Each row comes from the steps of one walk. Every step used is in the known rows, and no mark comes twice. Write the walk behind each row, first mark first.
Known rows
b v w q x y: [-2.38 -3.38 -1.26 -1.31  2.58 -2.21  5.16 -1.73  2.71  1.87 -4.05  0.95
  0.31  1.89  0.07  0.73  1.29 -4.25 -2.20 -3.64]
b v: [-1.88 -3.18 -3.95  0.49 -1.25  1.05  1.30  0.16  1.28  0.81 -0.71  0.42
  1.12  1.60 -0.71 -1.22  1.10 -2.23 -1.01 -1.84]
b v w r: [-2.81 -2.97 -1.97  0.24  0.44 -1.39  4.07 -2.14  1.44  1.07 -2.62  0.01
  2.28  3.31 -0.95 -0.24  1.33 -3.74 -1.82 -0.90]
v w: [-1.52 -0.15 -1.80 -0.31  1.08 -2.05  1.06 -1.26  0.56  1.23 -0.01 -0.71
  2.75  1.79 -0.49 -0.19  1.82 -3.01 -0.68 -0.46]
v x q: [-2.48 -1.34 -3.79 -1.69  1.21 -0.61  3.72  0.56  2.71  2.94  1.71  1.95
  2.49  0.38 -1.04 -3.09  2.06 -2.22 -1.11 -0.23]
y w r: [-3.16 -0.78 -0.04  0.97 -2.29 -0.29  1.56 -1.63  0.11  1.12 -4.34 -0.03
  3.39  4.11  1.14 -0.38  1.87 -0.52  0.02  0.84]
y w v: [-2.31 -1.90 -0.29  0.36 -2.07 -0.58  1.31 -0.79  0.10  1.03 -4.03  0.03
  1.10  4.22  2.84 -1.88  2.48  0.27 -1.64 -0.63]
q w t: [-2.49  0.42 -1.85  1.43 -0.26  0.54 -0.01 -2.67  2.47  2.06 -3.97  0.60
  4.06  3.88  0.74 -1.93  1.83 -3.18 -2.29 -2.61]
v x y w: [-2.23 -2.53 -1.72 -1.50  0.29 -0.22  4.42 -0.12  1.15  1.08 -1.56  1.45
  2.36  0.95  1.78 -0.49  1.18  0.51 -0.82 -0.89]
x v w y: [ 0.23 -2.46 -3.24 -0.41  2.91 -2.32  2.15 -1.90  0.93  2.45 -2.39 -0.35
  2.77  2.88 -0.43 -1.00  3.78 -3.30 -1.39 -0.04]
w y: [-0.29 -0.82 -1.76  0.74  1.30  0.41 -0.02 -1.69  1.10  1.62 -3.14  0.91
  2.91  2.20 -1.78 -0.83  0.62 -2.94  0.37 -0.44]
n w: [-1.67 -1.19 -1.59  1.76 -0.05 -1.07 -1.21 -1.27  0.20 -0.66 -0.58  0.02
  2.61  1.72 -0.92  0.87  1.63 -1.36 -2.54 -1.06]
w t: [-1.31 -0.16 -2.14  2.03 -1.63  0.99  1.09 -2.06  1.76  2.68 -2.88  0.61
  3.27  2.88 -0.48 -1.80  1.82 -2.69 -0.74 -0.74]
w v x q: [-2.84 -2.46 -2.83 -2.07  1.81 -1.21  4.81 -0.22  3.26  3.43 -0.65  2.24
  1.27  1.35  0.30 -4.07  2.12 -2.42 -2.73 -1.04]
q x: [-3.53 -0.93 -1.01  0.38  2.17  0.89 -0.94 -1.44  0.25  1.91 -2.12  0.48
  2.94  1.46  1.17  0.41 -0.46 -3.53 -0.09 -2.12]
b v x q: [-2.80 -3.89 -5.15 -1.76  0.22  0.09  5.26  1.07  2.84  2.23  1.78  2.39
  0.89  0.60 -1.08 -3.60  1.72 -2.49 -2.17 -1.55]
w v: [-1.88 -1.90 -1.49  0.03  0.61 -0.20  0.96 -0.90  1.55  2.13 -3.23  0.23
  1.33  2.36  0.80 -1.79  1.33 -2.24 -1.39 -1.40]
b v w t: [-1.37 -2.23 -2.92  1.48 -1.47 -0.79  4.10 -2.30  1.77  1.66 -1.95  0.35
  1.99  3.81 -0.58 -1.81  2.45 -3.80 -2.98 -1.62]
x y w: [-1.79 -2.95 -0.58 -0.62 -1.45 -0.34  1.98  0.17  0.45  0.59 -2.60 -0.69
  2.34  1.24  1.90 -0.42  2.99  1.36  0.68 -0.65]
n w t: [-1.34 -0.69 -1.09  3.43 -1.60 -0.43  0.04 -3.06  1.15  0.45 -2.62  0.66
  3.51  3.31 -0.72 -0.29  2.27 -1.88 -3.59 -1.06]

Which walk is each row?
[-1.47 -0.14 -1.15  0.27  2.81  0.04 -1.14 -2.42  1.76  0.88 -4.28  0.92
  3.85  3.25 -0.70 -0.85  0.53 -3.36 -1.03 -2.51]  q w y
[-2.83 -1.36 -1.30 -0.47 -0.50 -0.54  3.68 -0.94  0.86  1.50 -2.92  2.24
  1.22  3.87  2.61 -1.94  0.69 -0.68 -3.10 -0.86]  y w v x
[-1.13  1.17 -1.30  0.75 -3.81 -1.31  1.54 -0.52  1.20  1.34 -3.65  0.66
  0.97  4.38 -0.15 -0.94  2.87 -0.37 -0.72  0.43]  y w q
[-2.44 -1.28 -1.92  0.12 -1.30 -1.03  1.77 -0.67  0.60  3.11 -4.98  0.74
  1.06  4.64  2.87 -0.51  3.58 -1.45 -2.15 -1.01]  y w q x v
[-1.05 -2.23 -3.88 -0.64  1.39 -2.39  1.88 -0.41  0.78  2.44 -0.02 -1.31
  2.39  1.84  0.73 -0.93  4.26 -2.61 -1.57 -0.29]  x v w
[-2.09 -1.34 -1.69 -1.12  2.41 -1.01  0.50 -1.14  2.66  1.93 -2.90  0.70
  3.57  2.74 -0.92 -3.06  3.10 -2.61 -0.93 -2.14]  x q w y
[-3.78 -0.67 -3.33 -2.37  2.58 -1.07  2.58 -0.29  3.25  2.22  0.54  2.07
  3.33  1.31  0.18 -3.14  1.83 -2.74 -2.36 -2.39]  v x q w
[-2.21 -0.84  0.10 -1.46  3.66 -3.01  3.44 -2.37  2.53  2.49 -4.21  0.65
  1.89  1.56  0.24  1.26  1.61 -4.06 -0.95 -2.42]  v w q x y
[-2.05 -4.31  0.19 -0.91 -0.81 -0.81  3.12 -0.46  0.96  1.25 -4.82 -0.42
  1.21  2.29  3.40 -1.61  2.97  1.29 -0.96 -1.41]  x y w v
[-2.63  0.41  0.18  1.80  1.35 -1.69 -0.65 -2.66  1.16  0.58 -4.02  1.69
  1.81  3.23 -0.67  1.95  0.54 -3.48 -3.62 -2.40]  n w q x
[-3.05 -3.08 -1.50 -2.47  4.76 -0.75  4.08 -1.67  3.95  2.07 -3.97  2.08
  2.35  1.32  2.36 -1.68  0.33 -2.47 -3.62 -4.10]  q w v x y
[-1.98 -4.63 -2.78  0.24 -2.27  1.11  7.38 -1.01  2.21  1.55 -3.32  2.49
  1.76  2.74  1.83 -2.24  1.78 -0.23 -3.03 -1.95]  b v x y w t
[-1.99 -4.34 -0.84 -0.48  3.74 -1.79  4.07 -1.86  2.46  0.40 -2.69  2.08
  1.60  0.65  0.90 -0.03  0.94 -1.33 -4.91 -2.73]  n w v x y
[-3.34 -1.19 -2.27 -1.62  0.90 -1.06  0.25  0.07  2.59  1.76 -0.63 -0.05
  3.26  1.68  0.19 -3.08  3.73 -1.75 -0.81 -2.17]  x q w
[-0.86 -1.14 -0.70 -0.58 -2.47 -1.48  3.31 -0.17  1.96  1.45 -4.53  0.30
  1.03  2.55  0.51 -0.63  3.58  0.52 -0.08 -0.29]  x y w q
[-2.90 -3.28  0.71 -0.15 -0.88 -0.39  3.51 -1.39  0.95  1.22 -5.23 -0.45
  3.29  2.33  1.52  0.02  2.69  0.59  0.88  0.09]  x y w r
[-2.23 -1.37 -0.46 -0.83  2.46 -0.46  2.13 -1.38  2.83  2.91 -4.92  1.26
  1.72  0.96  0.20  0.58  0.83 -3.33 -0.10 -2.65]  w q x y
[-2.61 -1.89 -2.14  0.84  2.24 -1.31  2.63 -3.17  0.93  3.90 -3.29  0.01
  3.61  3.77  2.48 -0.74  3.20 -4.66 -3.06 -1.81]  q x v w t
[-4.97 -0.88 -1.96 -1.97  3.01 -1.37  3.98 -1.77  3.91  2.65 -1.92  2.29
  4.37  2.45 -0.12 -2.66  1.45 -3.52 -2.41 -1.44]  v x q w r
[-0.43 -1.40 -0.65  2.20  1.52 -1.03 -1.11 -2.62  0.23 -0.73 -2.90  0.93
  3.05  2.58 -2.24  0.77  1.20 -2.14 -2.36 -0.80]  n w y
[ 0.01 -0.41 -3.94 -0.53  0.34 -3.55  3.32 -0.72  2.46  3.29 -1.93 -0.31
  0.99  3.31 -0.69 -0.88  4.96 -3.42 -2.41  0.24]  x v w q
[-1.39 -3.36 -3.13 -1.26 -1.89 -0.82  7.34  0.18  3.09  1.31 -3.24  2.88
 -0.54  2.47  0.16 -1.26  1.79 -0.34 -2.84 -1.50]  b v x y w q
[-2.20 -1.34 -2.52 -0.64  2.14 -0.03  3.16 -1.33  2.28  2.65 -2.05  2.45
  1.34  2.06  0.76 -1.96 -0.43 -3.18 -2.93 -1.43]  w v x
[-3.92 -3.49 -4.70 -2.28  1.32 -0.41  4.30  0.35  3.49  1.52  0.70  2.49
  1.96  1.73 -0.05 -3.67  1.83 -2.87 -3.64 -3.48]  b v x q w
[-2.10 -1.76 -1.85  1.29  1.52 -2.05  0.30 -1.80  1.24  1.88 -3.84  0.98
  1.48  2.98  0.51  1.19  3.06 -3.23 -4.62 -2.20]  n w q x v
[-0.40 -0.24 -1.08  0.19  2.63 -2.03  1.21 -2.55  0.67  1.15 -2.38  0.17
  3.06  2.82 -1.87 -0.12  1.29 -3.71 -0.50 -0.33]  v w y
[-3.00 -1.19 -1.03 -0.50  1.83 -0.60 -0.17 -1.73  2.25  1.39 -4.30  0.39
  2.21  3.28  2.05 -1.91  1.32 -2.71 -2.85 -3.41]  q w v
